Each row comes from the steps of one path. Every step used is in the known rows, and no mark comes twice. Write the path behind each row, first mark first.
Known rows:
zopoder > sovub > lovuvov: [  7  -4  -2  -4  -9  21  21  -1 -14 -16 -17   2   4  -2 -13  -1  11 -17
  -5   0   2   4   0  -5   1   8   4 -19]
vovuk > sovub: [  4  -8  26  -2  -1  -4  -8  -3  -8   3  -7  -6   2  -3  24   1  -8  -9
  -1  -1  -1   7  27 -10   1   1   3 -17]
lodo > bebaram > zopoder > sovub: [ 22   4  -1   4 -24  12   1   0 -10 -20  -4 -13  13  29  10  13   6 -14
  12   3   5  11  14  -1  -1   0   0 -11]
zopoder > sovub > lodo > bebaram > nobo: [-13   2   0 -26   5  -8  12  -5  10 -26  -3   1  13  -3  -4  24  15  27
  -4  -4  -2 -12  10  15   7 -20  -4   4]
sovub > lodo > bebaram: [ 10  13   3 -16   9  -3   9   6   9 -21  12   5   9  -5  22  11   4  -1
   1   7   0   6  17   5  -5 -17   5  25]
bebaram > zopoder > sovub: [ 14  -3  -6  31 -29  13  -4  -7 -11 -15  -5  -8   6  14  12   6   7  -5
  10  -1  16   3  13  -8  -1   8  -3 -28]
bebaram > nobo: [ -4 -10  -4   2  16  -2  -6  -5   5   6  18   5  -8 -13  19   9   1  22
  -8  -2  10  -7  -3  -4  -2  -5   9  -6]
vovuk > sovub > nobo > bebaram: [-15  -8   9  -4  -6 -21  -5   3   1   8 -10  -4  -8   2   5 -12 -21  12
  -4  -3 -13  -1   9   3   4   2  -4  -1]
nobo > sovub: [ -1  -5  18   3   8   9  -6   2  -1   5 -19  -7 -11  -7  14  -8  -4 -12
  -1   3  -2   9  -6  -9  -3   2   0 -10]
fakatin > sovub: [  2   1  15   4 -14   2   0  -1   2   3 -10  -7   6   0  18   0   3 -12
   4   2  -1  14  -8   2  -3   9   2  -9]
lodo > bebaram > zopoder > sovub > fakatin: [ 11   7  -9   2 -27   6  -2   1  -4  -4   8  -4   8  37 -19   3   8   4
  16   3  12   6  13   3  -1   5  -3  -1]
nobo > bebaram: [ 11   3  -5   3   5   2   5   6   0  12   2  -5  -4   4  19 -11 -17 -15
   8   6  -5   9  -6  -7  -7   2   7   1]
sovub > lodo: [  4   6  -2   7   1  -2   3  -1   9 -16  10   9   3 -20  24   4   7   7
  -3   4  11  -3  15  -2  -3  -8   4   9]
lodo > sovub > lovuvov: [  9   4   0 -11  24  24  13   2 -29 -12  -2   9   4 -17  -2   3  -8 -20
 -13   3  -9  -4  -6 -13   2  10   6  15]
nobo > sovub > vovuk: [  2 -15  13   7   4   5  -2   6  12   8 -15  -3 -19  -9 -20  -6   8 -26
   0   0  -2  10 -19  -7  -3  -1   0 -14]
fakatin > sovub > vovuk: [  5  -7   9   8 -17  -2   4   5  14   8  -7  -4   0  -2 -13   2  14 -26
   2  -2   0  16 -20   2   0   7   2 -14]
nobo > bebaram > zopoder > sovub > vovuk: [ 16  -8 -17  34 -35   4   7   1   4  -2 -11  -6  -3  21 -31  -3   3 -29
  15  -2   4   3 -13  -1   3   3  -4 -24]
sovub > nobo > bebaram > lodo: [ -9   4 -12  13  24 -14 -14  -1   3  32   8   9  -3 -16   6 -22 -14  26
  -1  -7   2 -14 -18  10   2  -6   0  11]
vovuk > sovub > fakatin: [ -6  -4  18  -5  -7  -9 -12  -2  -5  20   6   4  -5   5  -6 -10  -6   8
  -1   0   7   0  27  -6   1   6  -1  -7]
nobo > bebaram > zopoder > sovub > fakatin: [  3   5 -19  27 -35   3   2  -1  -4   8  -4  -2  -3  33 -24 -16  -6   3
  19   3   8  -4  -3   1   1  10  -6 -10]
fakatin > sovub > lovuvov: [  4   2  15   2 -17  15  21   0  -2 -10 -18   6   1  -9  -8  -3   6 -19
  -3   2  -5  12 -21   3   1   8   6   0]
bebaram > nobo > sovub: [-17 -13  17  -1  19   1  -8  -6   6   7 -10  -1 -20 -15   4   4  -2  19
  -8  -2  -1  -4 -19  -2   2  -5   0  -8]
lovuvov > sovub: [  2   5  -5   1   1   2  -5  -6  -7   0  33  -4   3   4  23   1   1  -9
  -6   1   0  -3  32 -13  -7   7   2  -1]
fakatin > sovub > nobo > bebaram: [-15   2  -3   2 -16 -17   3   4  12   7 -15  -4  -4   5   1 -16  -8   9
   5  -1 -15   5 -27  11   1   6  -4   7]
lodo > bebaram: [ 20   7   7 -21  12   6   1   8  -2  -2  12  -6   5   9  26   4  -4 -16
   4   5  -3  17  10  -2  -7  -7   9   7]
lovuvov > sovub > vovuk: [  4  -4 -12   6  -2  -3  -2   0   4   5  37   1  -3   1 -10   3  13 -23
  -8  -3   1  -3  20 -12  -5   6   2  -5]

Write each row's path:
[ 21  14  -4  15 -16   2   3   0   9 -31  19   9   4   0  22  17   5   1
   8   5  14   3  15   4   0 -14   2  27]
sovub > lodo > bebaram > zopoder
[-18  -4  15 -27  20  -4  -5   2  11  16   1   7 -18   7 -26   0  -1  26
  -2   0  -7  -2 -19  10   1  -9   1  19]
lodo > bebaram > nobo > sovub > fakatin
[ -4  -1 -17   5   1 -13  -1   8   7   8   8   0 -11   0  12 -17 -13  11
   1   1  -2  -2 -11  -2  -4   0   2  11]
sovub > nobo > bebaram
[ -7  14  -3  -2  46   4 -24  -6 -23  39  18  13  12 -15  -7 -10 -12  18
  -5  -1   5 -20  -3   0   2   8   0  17]
bebaram > lodo > sovub > fakatin
[-16  10  -7 -25  14 -15   5  -8  13 -21  42   9   5  -5   7  23  11  27
 -15  -2  -6 -19  28  12   3 -17  -2  33]
lovuvov > sovub > lodo > bebaram > nobo
[-10  -3  11   1   2   3  -8   3   2  19  -6   4 -16   0 -13 -18  -1   4
   1   7   4   4  -7  -6  -5   6  -3   2]
nobo > sovub > fakatin
[ -5   0  -9  -5 -10   2  -2  -1  -7  11   0  -5   5  15 -16 -10  10   6
   7   1  11  -1  14  -3  -3  10  -2 -20]
zopoder > sovub > fakatin
[-14  -1 -12   7  10 -11 -10  -5  -4  24 -16  -1   9  -3  -9 -19  -7  25
   0  -8  -1 -16 -14  15   6  -1  -7 -11]
zopoder > sovub > nobo > bebaram > lodo
[-15 -24   9   4  14  -2  -3   0  21  10  -8   5 -25 -20 -30   4  10   4
 -10  -6   0  -4 -30   1   5  -8   0 -11]
bebaram > nobo > sovub > vovuk
[  4   8 -14  33 -35  -1  12  -5   2 -27 -17   1  10   8  -1   2  -1   2
  14   2   6  -5   7   6   5  -3  -8  -4]
nobo > bebaram > zopoder > sovub > lodo
[ 10  -4  -6  -6  23   7  -4   7 -11   4   7  -1   5 -11  -8   8  -2 -26
  -7  -3  -6  -2  -7 -12   1   8   2   2]
lodo > sovub > vovuk
[-13 -13  13  -4  -5 -17 -14  -2  -1   1  -1  -3  -5  -9  14  -2  -4  19
 -12  -6   1  -3  23  -4   2   2  -4  -9]
vovuk > sovub > nobo
[-16   8  16 -23   1 -15  11  -2  23 -19  -1   7   8  -8   2  21  11  26
  -3  -1  -8  -2 -10  25   7 -16  -1  25]
fakatin > sovub > lodo > bebaram > nobo
[  4  11   2 -25  -4   0  12   1   3 -27 -10  -5  21   7   7  14  12  -2
   3   3  -4   4  21  10   2 -11  -3   3]
zopoder > sovub > lodo > bebaram
[  8 -12  -6   3 -11   5   3   2   2   0  -8  -9   4   4 -21   4  17 -23
   0  -4   5   5   1  -6  -1   4  -1 -35]
zopoder > sovub > vovuk
[  5   3  -4   4  44   3 -10   1 -12  36   0   7   9 -17 -21  -7 -20 -18
  -1  -5 -15 -11 -30   5   8   0   0  12]
nobo > bebaram > lodo > sovub > vovuk
[  0   4 -21  19   2  -4 -10   2 -14  -5   7  -1  -3   4   8  -3 -21  10
   2  -1  -7 -12 -13  -3   3   9  -5  24]
lodo > sovub > nobo > bebaram > zopoder
[ -3   7  -9 -12  25   5 -11   1 -21  14  16   3   5   2  -4  -6 -10   4
  -2   5   0  -9   5 -10  -4  14   0  16]
lodo > sovub > fakatin
[ -3   9  21 -21   9   0   7   6  11 -20 -16   1  -2  -9   8   5   2  -4
   0   7 -12  10   1   6   0 -16  -3  22]
nobo > sovub > lodo > bebaram
[  2  -2   3 -23  21  -1   0   1   6   2  22   0  -3   0  17  15   0  13
  -5  -1  -1   2  -3   4  -1 -13  10  11]
lodo > bebaram > nobo
[-11  -8 -14  -4 -10  -6  -4   1  -2  -6  -7  -9   4   3   4  -4  11  18
  -4  -5   8  -5  10  -3  -1   5  -3 -23]
zopoder > sovub > nobo
[ 13   0 -12  27 -34  20  25  -3 -13 -19 -21   4  -3  16 -24  -6  -3 -20
   9   2   1   1 -12   0   6   8  -1  -9]
nobo > bebaram > zopoder > sovub > lovuvov
